What can hang from each mark
X: P Q
M: L
R: T
U: A
A: U
T: P Q
J: P Q Y
Y: L T
L: M P Q Y
Q: L T U X
P: J L X

Known rows, with every way that one mark hangs from another
L(M P(J X) Y(T(Q))): [ -2  31  -3  22  39 -38 -15  20 -11  19  -6   9  -8  16  29  21  -2 -20
  14 -37 -23  -9   9   7  24  59  -4  30 -71 -41  11 -16]
M(L(P)): [ 42 -26 -18  18   2 -32 -42 -10  -2  18  24  14  -8   2 -24  27  29  -5
   8 -22 -11 -12 -11  -4  10  30 -14 -30 -43 -21  24 -14]
L(M Y(T)): [ 17  16 -21   5  42 -16 -24  -1 -43  19 -21  -6   9  24  12  27  13   8
  16 -28 -24 -10 -14  14   3  27  -2  20 -59  -9 -11 -15]
J(P(X(Q)) Y(L(M) T)): [ 15   8 -40   8  54 -19 -28 -38 -22  13   0  29  42  36   4  42  -2   6
   6 -19  14 -49 -38  12  25 -25  20  17 -51 -12 -16 -27]
Y(L(M P)): [ -7  -1 -20  16  41 -28 -54 -20 -11  24  26  14   0  52 -14  40  22 -16
  15 -48  -6 -12 -20  22  14  19  -6  -3 -63 -12 -10 -10]
X(Q): [ 25   4 -26  11  31 -17 -38 -49 -27   4  12  26  31  -3  -5  24  11  -2
   3 -17  -3 -17   1  11   8  14  -6   1 -60 -21  22 -41]
J(P(L X) Y(T)): [ 24 -16 -31  10   4 -11   8 -31   0   7   2  34  12   6  -6  29   9  17
   9   1  -7 -30 -54  -6  11 -32   5   3 -32 -22   5 -35]
R(T(P(L(Y) X(Q)))): [ 20 -11   0  39 -16 -17 -10 -47  -3  11  28  11  -5 -16  -7   4  33 -25
  -7  -6 -15  -6  12 -13  -5  44 -16  18 -28 -23  30 -31]
M(L(Q(T(P(J)) U))): [ 36 -16  -9  14  12 -17  -6 -24 -32   6  12   4   7   8 -22  10  15   5
   6 -13   4   2 -10 -10  25  40  -7 -30 -45 -14  17 -18]
X(P(L)): [ -4 -13 -19  11  27  -2  -7 -33  -1  18  35  40  11   8 -25  14  36   7
  16 -22 -29  -4 -26   0   9 -13 -24 -15 -50 -18  10 -30]
J(P(L(M Y) X(Q(T)))): [ 27 -16   4   0  14 -11   5 -24  -9   1   4  13  19 -15   4   5  10   8
   9  -9  -1 -28 -22   0   3  20 -10  10 -44 -24  26 -43]
R(T(P(J(Y)) Q(X))): [ 25  24 -33  67   5 -28 -26 -55  -3   8  11  37 -27  56 -11   5 -14 -22
 -10 -19  16   4  -1  -7  18  43  12  -4 -20 -23  -1 -16]
A(U): [ 16 -27 -27  15  26 -36 -14 -36 -24  -4  19   9  -9   3  -7  35   4  11
  -6 -21 -13  -3  -8   0  15  13  13 -18 -75 -23 -11 -10]
R(T(P Q(U X))): [ 25   4 -15  48   2 -28 -21 -52 -15   1  11  16 -41  61 -26  -8   8 -11
 -18 -16  15  13   4  -4   8  47  14   3 -19 -21 -10  -7]
X(P Q(L T U)): [  9   6  -3 -28  86 -30  -5 -65 -51   8  28  35  24  40 -20  -7   8  -6
  -9 -14 -12 -20   0  33  39 -13   3   8 -42  -5  -6 -27]
R(T(P(L) Q(U))): [ 10 -12 -17  47  -7 -21 -13 -50  -9   6  21  24 -35  35 -24 -17  14 -11
 -19 -18   5   6  11 -13   3  37  -6 -10 -27 -20   9 -20]
M(L(P(J))): [ 36 -21 -22  27   3 -29 -42 -12   2  14  31  17  -2   3 -17  31  12 -10
   6 -19  -4  -9 -11  -6  15  38 -16 -39 -55 -22  29 -19]
M(L(P(J X(Q(T))) Y)): [ 49   0  -1   8   8 -40 -11  -4  -9   6  20   5  12 -25  -2  21  14 -14
   7 -11 -10 -10   7  -7  25  53 -23  -2 -56 -29  51 -23]
Q(L(M Y) T(P(J X))): [  8  12  13 -10  27 -37  -9 -26 -24  25   3   5 -16  24  16  -4 -14 -27
  12 -21  -4 -23 -16  20  30  44  14  24 -32  -6  10 -19]
J(Q(T) Y): [ 38  15 -45  15  31 -70 -15 -49 -24  20 -29  44  25  32  -6  39  -1  10
  -5   2  -2 -19 -41  -2  30 -14  11  33  -7 -15  -6 -24]
T(Q(U X)): [ 28  19 -20  13  24 -22 -13 -34 -15 -16 -10  20 -23  55 -26   2   1  20
  -2 -15  23  23 -12  16  17  21  10  -5 -52 -25  -2  -9]
Y(L(M P) T(Q(U))): [-16  10 -29   6  58 -28 -36 -18 -41  13  10  14 -10  80  -4  22   8  -5
   9 -51   3 -18  -5  32  29  14   4   6 -74 -13 -21  -1]
J(Y(T(Q(X)))): [ 30  33 -47  14  34 -25 -15 -33 -26   5 -22  40   0  46  -8  28   0  10
  13 -20  -2  -9 -27  14  26 -13  14  11 -37 -19  -7 -15]
P(X(Q)): [ 14   4  -8   7  13 -24 -32 -40  -1   7   9  19  26 -27  -1  26  21  -6
  -3  -9   1 -19  -9  -2  13  23  -2  21 -66 -32  34 -31]
Q(X): [ 36   6 -14  13   7 -14 -25 -40  -9  -4   3  11  -7  33 -21  33  17   7
  16 -10   2  11 -37  20   5  20   7  -1 -41 -18  -1 -14]
P(J(Q Y) L): [ 19   0 -44  38  12 -25  -7 -47   8   1   4  56  34   0   2  41  -5   3
   7  13  -2  -1 -29   1  13 -11 -21 -15 -39 -16  20 -47]
L(P): [ 17  -6 -13  18  13 -39 -33 -18  -4  21  23  20 -16  23 -18  30  22 -12
   8 -30 -27   0 -15   3   7  23  -4   1 -44 -34   5 -26]
U(A): [ 23  16 -11  38   6 -36 -18 -56   3  19   6  20  10   8 -11  19  21  17
 -12 -22  -1 -16 -33   4   7  21  10 -12 -61 -13  -1 -41]
R(T): [ 13  -3 -25  47  11 -26 -45 -50 -17  16  10   9 -12  38 -21  18  10 -11
 -23 -18  -4  -8 -20  -9   5  27  -3   7 -43 -12   0 -10]
X(P(J) Q): [  0  14 -30  22  63 -11 -28 -49 -18  13  41  49  49   8  -2  24   0  -8
   4 -21 -12 -16   3   3  25   6 -13 -12 -71 -23  13 -47]
X(P(J(Y)) Q(L)): [  6  27 -32  12  88 -18 -25 -58 -22  15  33  62  44  29  -3  15 -12 -16
   5 -14 -13 -21   1  25  38 -25  -1 -11 -49 -10  -1 -43]
X(P(L) Q): [  6  -7 -16   5  46   1 -10 -50 -15   8  41  51  41 -15 -14  12  35  -2
  16 -18 -26 -16   4  10  10  -9 -29 -12 -54 -21  23 -48]
Y(L): [  2   0 -38  17  18 -13 -41 -40 -18  10  23   9   8  48 -22  35  10   8
  10 -29   9  -5 -35  13  16  -6  -5  -1 -75  -8   2 -15]
R(T(Q)): [  9  12 -33  58  14 -29 -40 -45 -17  12   0  20 -24  51 -17  -3  -3  -7
 -23 -28   8  -9  -5 -11  16  30  -1   9 -47 -22   7  -7]

Rows
[ 25   4 -20  25  31 -33 -21 -56 -16  -9   3  21  10  55  -3  31 -22   3
  -7  22  18  11 -31  29  22  10  12  -3 -42  -7 -15 -22] => P(J(Q(L U X)))
[  9  13 -20  71   6 -38 -19 -62  -5  11  19  25 -24  47 -13 -12  -8 -10
 -35 -21  19   0   7 -16  14  53  13 -15 -43 -19  -3 -27] => R(T(P(J) Q(U(A))))
[ 27   9  -3   5  30 -35 -13 -10 -23  17  13   6 -26  45  -8   7   9 -14
  15 -17 -33   8  -6  31  14   6  -3  14 -37 -18  -6 -22] => Q(L(P Y))
[  6  23  17  12  63 -33   1 -39 -37  15 -26   4  17  29 -11   5  26  11
  -8 -35  -7  -5 -18  16  21  43  11   1 -49  -9 -23 -21] => L(M Q(T U(A)))
[ 19  28 -27  20  29 -23 -16 -16 -27   7 -11  21 -26  54  -5 -17 -16   7
   9 -24   3   1  -1  19  23   3   2  11 -55 -20   8 -18] => T(Q(L(Y)))
[ 47  -6  16 -26  -5 -22  35 -46 -26 -18  10   1 -22  26 -29   4  26   7
  13   2  -1  29 -22  22   8  36   1   3 -13 -12   5 -21] => Q(T(P(L(Y))) U X)
[ -3  -9  -7  51 -11 -22 -29 -40  10  20  14  28 -30   8  -6 -11  19 -26
  -9 -29   4 -18   7 -17   4  53  -4   6 -30 -25  22 -15] => R(T(P(L(M) X) Q))
[ 41  25 -25   2  61 -61   0 -62 -27  14 -18  51  13  67 -11  27   1   0
   9  11  -8 -15 -47  35  45 -33  22  35  16  -3 -32 -11] => J(Q(L T X(P)) Y)
[ -2 -15   4   0 -11 -26  -9 -41   1  18  21  24  -2 -15   4  12   8 -20
  12 -24   1 -26 -27  -7  18  48  -3   1 -40 -19  37 -31] => Q(T(P(J L(M) X)))
[ 14  20 -27   0  64 -11   2 -50 -24 -11  22  23  17  72 -31  39   7  13
   4  -2   4  23 -37  30  30 -13   8 -10 -54  -4 -33  -7] => Q(U X(P(J(Y(L T)))))
[ 10  13 -13  60  19 -22 -41 -54 -12  12  14  27 -39  70  -1 -10 -19 -34
  -5 -24  20  -9   3  15  19  54  17  -6 -22 -10  -8  -8] => R(T(P(J) Q(L(M) X)))
[ 10  -9   7 -14   0 -40 -13 -50 -20  26  15  15 -27  26  -5  -5   2 -22
   7 -17  -2 -31 -30  16  31  17  21  23 -21 -11  14 -17] => Q(L T(P(X)))
[ 39   5   3 -24  23 -34   4 -54 -35 -17  -6   0 -13  51 -34  18   9  14
  -6  -4  13  16 -41  26  21  26  13   8 -33 -10  -4  -3] => Q(T U X)
[ 47  -1 -15   9  26  -4   7   4 -53  -1 -11 -19  13  11 -17  15  30  25
  13  -5 -18  15  -1   1  13  21 -17  -7 -59 -12   3 -11] => M(L(Q(U) Y(T)))
[ 30  26  20  21  21 -25  33 -56 -28  -4   1   6   3  36 -17   8  19   7
   5 -13   1  21 -21  17  25  48  18  -4 -34 -20 -16 -33] => L(Q(T(P(J)) U(A) X))
[ -4  15  -9  20  44 -21   5 -34 -46  10  22  -3  10  64 -13  33  35   3
  12 -35 -22  -2 -16  32  27   1   2  10 -73 -16 -30 -19] => Y(L(P Q(U(A))) T)
[ 13  -5  -5  21  -6 -23  22 -23  13 -13   3  12  26 -28   6  25   8  11
  -3  31  -2  21 -17  -5   9  21 -27  16 -63 -27  35 -37] => P(J(Q(U)) L(Y) X)
[ 25 -17 -17  20   9 -18 -24 -37  -3   7  15  17  18   3  -5  19   0  12
  -5  -6  11 -28 -30 -11   7   7  11   7 -53 -34  12 -41] => J(P(X(Q)))
[ 36  15  22 -23  65 -28   0 -16 -42  -7  -7 -11 -29  75 -10  13  17 -10
  14  -6 -23  20  -7  69  13  23  15  14 -25  -2 -42   2] => Q(L(M P Y(T)) U X)
[ 14  10 -28  35  38 -34 -33 -31 -19  13  -7  21  18  38  17  28 -25  -3
   2   4   3  -7 -20  18  19  18   2   6 -50  -8  -7 -29] => P(J(Q(L(M Y))))
[ 18  15 -10  40 -10 -19  30 -36   6  -4  20  33 -14   6  -3 -20   1  12
   0 -14   9  22  16  -5   8  40  -7 -31 -55 -26  20 -55] => T(P(J L(Y)) Q(U(A)))
[ 34  42   8   7  47 -11  41 -11 -49   3 -13  -3   6  42 -16   8  27  12
  34 -21 -35  30 -18  15  27  21  -9  38 -35 -29 -11 -16] => L(Q(T X(P)) Y)
[ 14  -4   4   3 -19  -7  13 -12  12   0   6   5   3 -39  -7  15  37   7
  16   0 -20  10 -20  -4  -1  16 -30  18 -61 -29  46 -30] => P(L(Y) X)
[ 20  25 -38   1  48 -17   9 -36 -22  -1  -7  48   4  43 -20  18  14  15
  12 -14 -11   2 -22  17  26 -27   1  -1 -35 -16 -11 -17] => J(Y(T(Q(U X(P(L))))))
[ 46 -18 -25  21  33 -42   1 -32 -34   2  -9   5   1  70  -8   7 -18  31
 -14  28   6   2 -33  13  10 -22  19  16 -18 -10 -42 -31] => J(P Q(L(Y) U))
[ 15 -10   2  -9  43 -39 -22 -33 -21   7  21  11 -28  56 -28   6  10  -9
  -9  -9 -15  11 -11  35  16   0   8  -8 -37 -12 -19 -14] => Q(L(P) U)
[  7 -23 -20  28 -24  -2 -13 -40   9  12  43  33  -2  -7  -4  18   9 -11
  20 -13  -5   0 -14  -8  -3  28 -13 -32 -45 -20  28 -51] => T(P(J L))
[ 46  36  14  -5  40 -16  44 -15 -57 -17 -27 -20  -2  45 -22   7  22  20
  17  -7 -20  48 -13  21  21  30  -4  31 -39 -25 -12 -13] => L(Q(T U X) Y)
[  6  12 -26  51  24 -28 -43 -50 -23  12   2  21 -33  67 -15 -14 -12 -15
 -21 -25   8 -14  -5   7  21  18   5   9 -39 -12   1  -4] => R(T(Q(L)))
[ -4   5 -24  17  32   5  12 -22 -15  11  34  30  21  11  -5  18  12   6
  22 -15 -33   3 -18   3  16  -5 -30 -10 -68 -18  12 -37] => X(P(J L(Y(T))))
[ 10  23 -27   8  58 -39 -41 -30  -1  19   9  38  27  21 -10  46  21 -18
  10 -33  -5 -17 -12  17  24  -1   0  11 -47 -18   0 -20] => J(Y(L(M P(X(Q)))))
